Each row was made from one walk, in order. Every step used is in the known rows, and no mark comes twice. Write each row's walk.
Known rows:
ruro/zisam: -2.168 -0.665 1.788 -1.851 -0.235 -2.461 -1.897 1.352 0.618 3.030 -1.457 0.548 0.792 -0.528 1.291 3.161 -0.006 -0.873 0.809 -0.508 0.506 1.769 -2.765 -0.150 0.444
zisam/ruro: -1.244 -0.607 -0.721 -2.125 -0.258 -0.990 0.928 0.751 -1.631 -1.971 1.543 0.863 -2.023 0.693 2.748 1.829 -2.279 -0.643 1.668 -1.446 -1.563 -1.668 -0.456 1.323 2.124
duza/ruro/zisam: -1.588 -0.481 1.299 -3.153 0.276 -1.857 -0.007 0.237 -0.152 2.542 0.217 1.161 0.345 0.083 1.616 4.230 -0.749 -2.614 1.912 -1.643 -1.217 2.136 -0.789 0.151 2.500
duza/ruro/vuda/muget/veki: 0.727 1.680 1.074 -2.683 1.639 -1.172 1.572 0.584 2.083 -3.876 3.426 1.524 2.525 -0.105 -2.649 3.059 -0.480 -4.894 3.139 -0.214 -0.291 -0.818 -0.061 1.580 0.098
duza/nipor/zisam/ruro: -1.703 -5.167 -3.415 -3.401 -3.274 -1.067 0.622 -1.915 -1.169 -1.316 1.472 3.825 -0.564 2.558 -0.004 0.892 -3.277 0.612 1.536 -0.166 -2.306 -1.274 3.354 2.749 3.036
duza/ruro: -1.311 -0.089 -0.265 -1.540 0.032 -1.419 3.177 0.334 -1.333 -1.055 1.647 0.062 -1.167 0.818 1.692 1.865 -0.490 -1.773 1.382 -1.609 -0.499 -1.445 0.549 1.204 1.281
vuda/muget: -0.878 -0.556 1.224 -0.742 -0.244 -1.879 0.759 2.463 0.837 -1.445 1.946 -1.369 1.008 -0.228 -1.612 0.769 2.014 -0.513 0.504 -0.985 1.192 2.260 -2.783 0.632 -0.511
neno/nipor/zisam/ruro/vuda/muget/veki: -0.778 -1.820 -0.846 -5.177 -1.685 1.697 -5.020 -2.976 3.450 -0.698 2.344 5.542 2.338 0.142 -4.153 4.076 -1.134 -0.681 4.907 -0.450 -2.691 1.265 0.009 5.216 -0.631
veki/muget/vuda/ruro/zisam/nipor/neno: -0.584 -0.712 1.419 -4.422 -2.454 -3.112 -6.490 -3.110 2.313 2.270 -5.561 1.985 4.584 2.891 -0.852 3.477 -2.683 -1.581 0.727 0.673 0.286 7.829 -2.319 -2.366 3.524
ruro/zisam/nipor: -1.876 -3.357 0.683 -2.114 -2.060 -2.377 -2.040 -1.249 1.404 2.123 -3.270 2.030 1.759 0.196 1.630 2.044 -2.264 -1.268 2.881 -0.359 -0.229 2.179 -2.745 2.903 0.783
zisam/ruro/vuda: -1.447 0.114 -0.063 -1.622 1.239 -2.213 0.118 -0.254 -1.629 -2.069 1.926 1.529 -1.780 0.750 1.256 4.092 -3.608 -2.850 3.357 -0.965 -1.573 -1.239 0.637 2.211 1.294
muget/vuda: -0.652 -0.164 1.545 -0.621 0.552 -2.961 0.960 0.835 -0.517 -0.616 -1.490 -0.881 2.086 -0.039 -0.762 0.164 -1.593 0.247 0.465 0.968 1.464 -0.237 0.154 -1.085 0.188
veki/muget/vuda/ruro/zisam/nipor: -0.224 0.194 1.956 -1.817 -2.631 -2.786 -3.463 0.305 3.767 3.077 -4.420 2.129 4.441 2.119 -1.375 3.188 -2.762 -3.666 -0.074 0.151 -0.101 9.137 -2.647 -1.791 1.385
nipor/fisov: -1.428 -0.503 -0.290 -3.100 -0.514 -0.035 0.278 2.731 0.323 -0.483 0.572 1.336 0.181 0.388 0.724 2.173 -0.756 1.241 -1.111 0.494 -1.084 -2.214 -1.616 1.253 -0.987
fisov/nipor/zisam/ruro/vuda/muget/veki: -2.011 -2.510 -1.314 -5.883 -1.835 -0.680 -2.310 -2.127 3.513 -3.213 5.269 4.886 2.425 0.370 -3.503 4.309 -0.807 -4.013 1.500 1.149 -2.853 -0.522 -0.984 -0.106 1.506
duza/nipor: -1.268 -2.801 -0.487 -0.268 -2.250 -2.322 3.836 -0.296 0.751 -1.772 -0.325 -0.289 0.766 2.337 0.631 0.488 -1.061 -1.238 0.270 0.214 1.292 -1.913 0.957 1.634 0.491
ruro/zisam/nipor/neno: -2.157 -4.301 0.047 -4.672 -1.522 -2.657 -5.210 -4.984 -0.043 1.412 -4.337 1.983 2.060 1.065 1.924 2.532 -2.159 0.943 3.743 0.224 0.005 0.920 -2.287 2.420 2.935
nipor/zisam/ruro/vuda/muget/veki: -0.575 -0.772 -1.221 -4.403 -0.063 -0.520 -3.304 -0.270 1.050 -2.899 3.779 5.119 1.603 -0.442 -3.580 2.500 -1.973 -1.347 3.119 0.593 -2.406 -0.896 0.602 2.249 0.984
vuda/muget/veki/ruro/zisam: -1.368 1.984 2.473 -5.036 -0.455 -1.401 0.334 2.553 2.729 0.206 -0.724 2.217 4.489 0.557 -1.782 5.405 1.611 -4.698 -0.483 1.445 2.231 1.347 -3.418 -2.943 -0.286
zisam/nipor: -1.485 -2.897 -0.601 -0.555 -2.285 -1.981 1.122 -1.346 0.197 -1.305 -1.615 1.005 0.219 1.080 1.755 -0.374 -2.122 -0.477 2.347 -0.349 0.031 -1.083 -1.496 3.683 -0.449
veki/muget/vuda: -1.777 0.886 0.487 0.387 0.293 -2.340 -0.865 1.147 1.642 -0.178 -3.106 -1.274 2.212 2.190 -0.457 2.200 -1.405 -1.936 -0.051 0.374 1.862 2.775 -1.445 -2.800 -1.123
ruro/zisam/nipor/fisov: -1.410 -3.360 0.068 -4.937 -2.082 -0.486 -3.168 0.069 2.209 2.251 -2.503 3.888 2.753 0.127 1.124 3.418 -3.148 0.011 1.615 0.840 -2.536 1.830 -3.044 3.650 0.462

Write each row's walk:
-1.471 -1.927 -1.110 -3.193 0.082 -2.090 -2.968 -0.340 -0.900 -1.232 4.463 3.619 -0.003 -0.139 -3.764 3.248 -1.450 -0.926 3.124 -0.805 -2.392 3.236 0.874 2.472 1.348 | nipor/zisam/ruro/vuda/muget
-1.759 -1.601 -0.098 -3.584 -2.434 2.058 -1.656 -0.045 2.676 1.725 -0.416 1.986 0.864 0.962 0.096 3.570 -0.127 1.502 0.749 -0.545 -1.516 -0.098 -2.128 4.107 -2.463 | neno/nipor/fisov
-0.663 2.769 2.975 -1.579 -0.822 -2.929 -3.136 2.858 3.093 3.777 -2.720 0.552 3.582 1.317 -1.696 4.385 -0.382 -3.275 -2.237 -0.190 0.828 8.791 -2.806 -4.815 1.221 | veki/muget/vuda/ruro/zisam
-0.724 -1.982 1.057 -5.175 -3.008 -2.579 -4.778 -3.086 0.342 1.952 -2.359 2.818 1.874 1.318 0.877 2.331 -1.051 0.175 0.880 -0.347 -0.731 3.572 -2.101 1.038 3.801 | vuda/ruro/zisam/nipor/neno
-4.316 -4.161 -1.762 -2.794 -3.675 -1.719 -0.385 -1.790 1.168 1.093 2.076 2.009 0.052 1.014 -0.498 2.066 1.546 -0.685 -1.538 0.280 -0.636 -0.857 -1.216 -1.535 0.020 | fisov/nipor/zisam
-3.815 -3.546 -2.053 -4.225 -1.881 -1.925 -1.442 -3.151 0.154 -0.672 4.166 4.164 -0.882 1.179 -0.796 5.333 -2.131 -3.376 1.260 -0.003 -3.150 -0.492 0.773 0.288 1.808 | fisov/nipor/zisam/ruro/vuda
0.279 0.292 1.193 -4.731 -2.890 -1.114 -4.448 1.627 4.480 3.049 -3.681 3.845 5.502 2.002 -1.826 4.422 -3.581 -2.229 -1.240 1.219 -2.125 8.702 -3.128 -1.149 0.982 | veki/muget/vuda/ruro/zisam/nipor/fisov
1.176 -0.746 2.086 -5.610 -2.645 -1.546 -2.798 1.060 2.773 2.512 -1.864 4.448 5.270 -0.198 -2.248 2.219 -3.504 -0.203 -0.787 1.674 -2.581 5.968 -1.583 0.682 2.216 | muget/vuda/ruro/zisam/nipor/fisov
-0.893 -0.486 1.516 -5.138 -2.236 -1.232 0.036 -0.089 3.596 -0.456 -2.476 3.730 5.478 1.199 -1.354 4.368 -0.624 -4.975 1.527 1.643 1.411 1.965 -3.300 0.322 -0.093 | vuda/muget/veki/ruro/zisam/nipor
-0.369 3.120 1.574 0.083 -1.228 -2.589 -0.271 2.943 1.860 0.435 -1.242 -0.455 1.941 2.323 -1.574 1.843 -0.384 -2.454 -2.706 -0.277 1.238 5.526 -1.187 -4.117 -0.106 | veki/muget/vuda/ruro
-1.754 -2.831 -0.882 -3.710 -1.636 0.121 -4.698 -3.018 1.586 1.182 3.215 4.135 0.623 0.514 -4.342 4.961 -0.628 -0.391 4.633 -1.732 -2.696 5.306 0.209 5.447 -0.074 | neno/nipor/zisam/ruro/vuda/muget
-0.423 0.206 0.777 -1.922 1.171 -2.266 -0.138 0.974 -0.138 -2.943 3.990 0.837 -0.083 0.061 -1.826 4.107 -1.539 -3.101 3.432 -1.486 -1.246 2.436 -0.878 2.398 1.472 | zisam/ruro/vuda/muget
-1.982 2.086 1.926 -1.290 0.867 -3.499 3.136 1.687 -0.094 -1.676 1.896 0.392 1.532 1.484 -3.317 6.364 0.781 -5.830 0.301 0.474 2.653 2.466 -0.363 -0.767 -1.936 | veki/ruro/vuda/muget
-0.908 2.257 1.264 -3.274 -0.714 -0.983 3.512 2.604 1.687 -3.388 0.787 1.045 2.990 1.544 -1.742 2.933 1.845 -3.901 -0.867 1.395 2.726 -2.143 -1.932 -2.161 -1.403 | vuda/muget/veki/ruro
-0.858 0.358 1.862 -0.017 1.128 -3.322 0.247 1.539 1.182 -1.761 2.349 -0.457 1.353 -0.363 -3.120 3.102 0.653 -2.761 1.771 -0.598 1.153 2.689 -1.546 1.483 -1.236 | ruro/vuda/muget
-0.213 -1.189 1.713 -2.694 -3.559 -2.595 -1.375 0.341 1.643 2.659 -1.308 3.029 1.617 0.415 0.560 2.061 -1.042 -1.897 0.199 -0.948 -1.065 4.858 -2.569 1.408 1.905 | vuda/ruro/zisam/nipor
-3.186 -3.422 -1.268 -2.012 -3.601 0.378 -3.434 -2.788 1.061 3.538 -0.814 2.864 -0.056 0.725 -1.246 1.563 0.976 2.707 1.573 -1.120 -0.487 1.133 -0.089 3.577 -2.185 | neno/nipor/zisam
-0.190 1.365 1.792 -1.436 1.046 -1.656 -0.341 1.586 3.025 -3.297 1.837 1.063 2.933 -0.639 -2.933 1.948 0.202 -3.108 2.152 0.835 1.319 -1.224 -1.909 1.186 -1.854 | ruro/vuda/muget/veki
0.504 -1.878 2.026 -5.293 -2.161 -3.740 -4.909 -3.815 0.361 1.760 -3.785 2.458 4.704 0.899 -1.094 1.459 -2.520 0.468 1.042 1.166 -0.337 5.143 -0.561 -0.420 4.779 | muget/vuda/ruro/zisam/nipor/neno
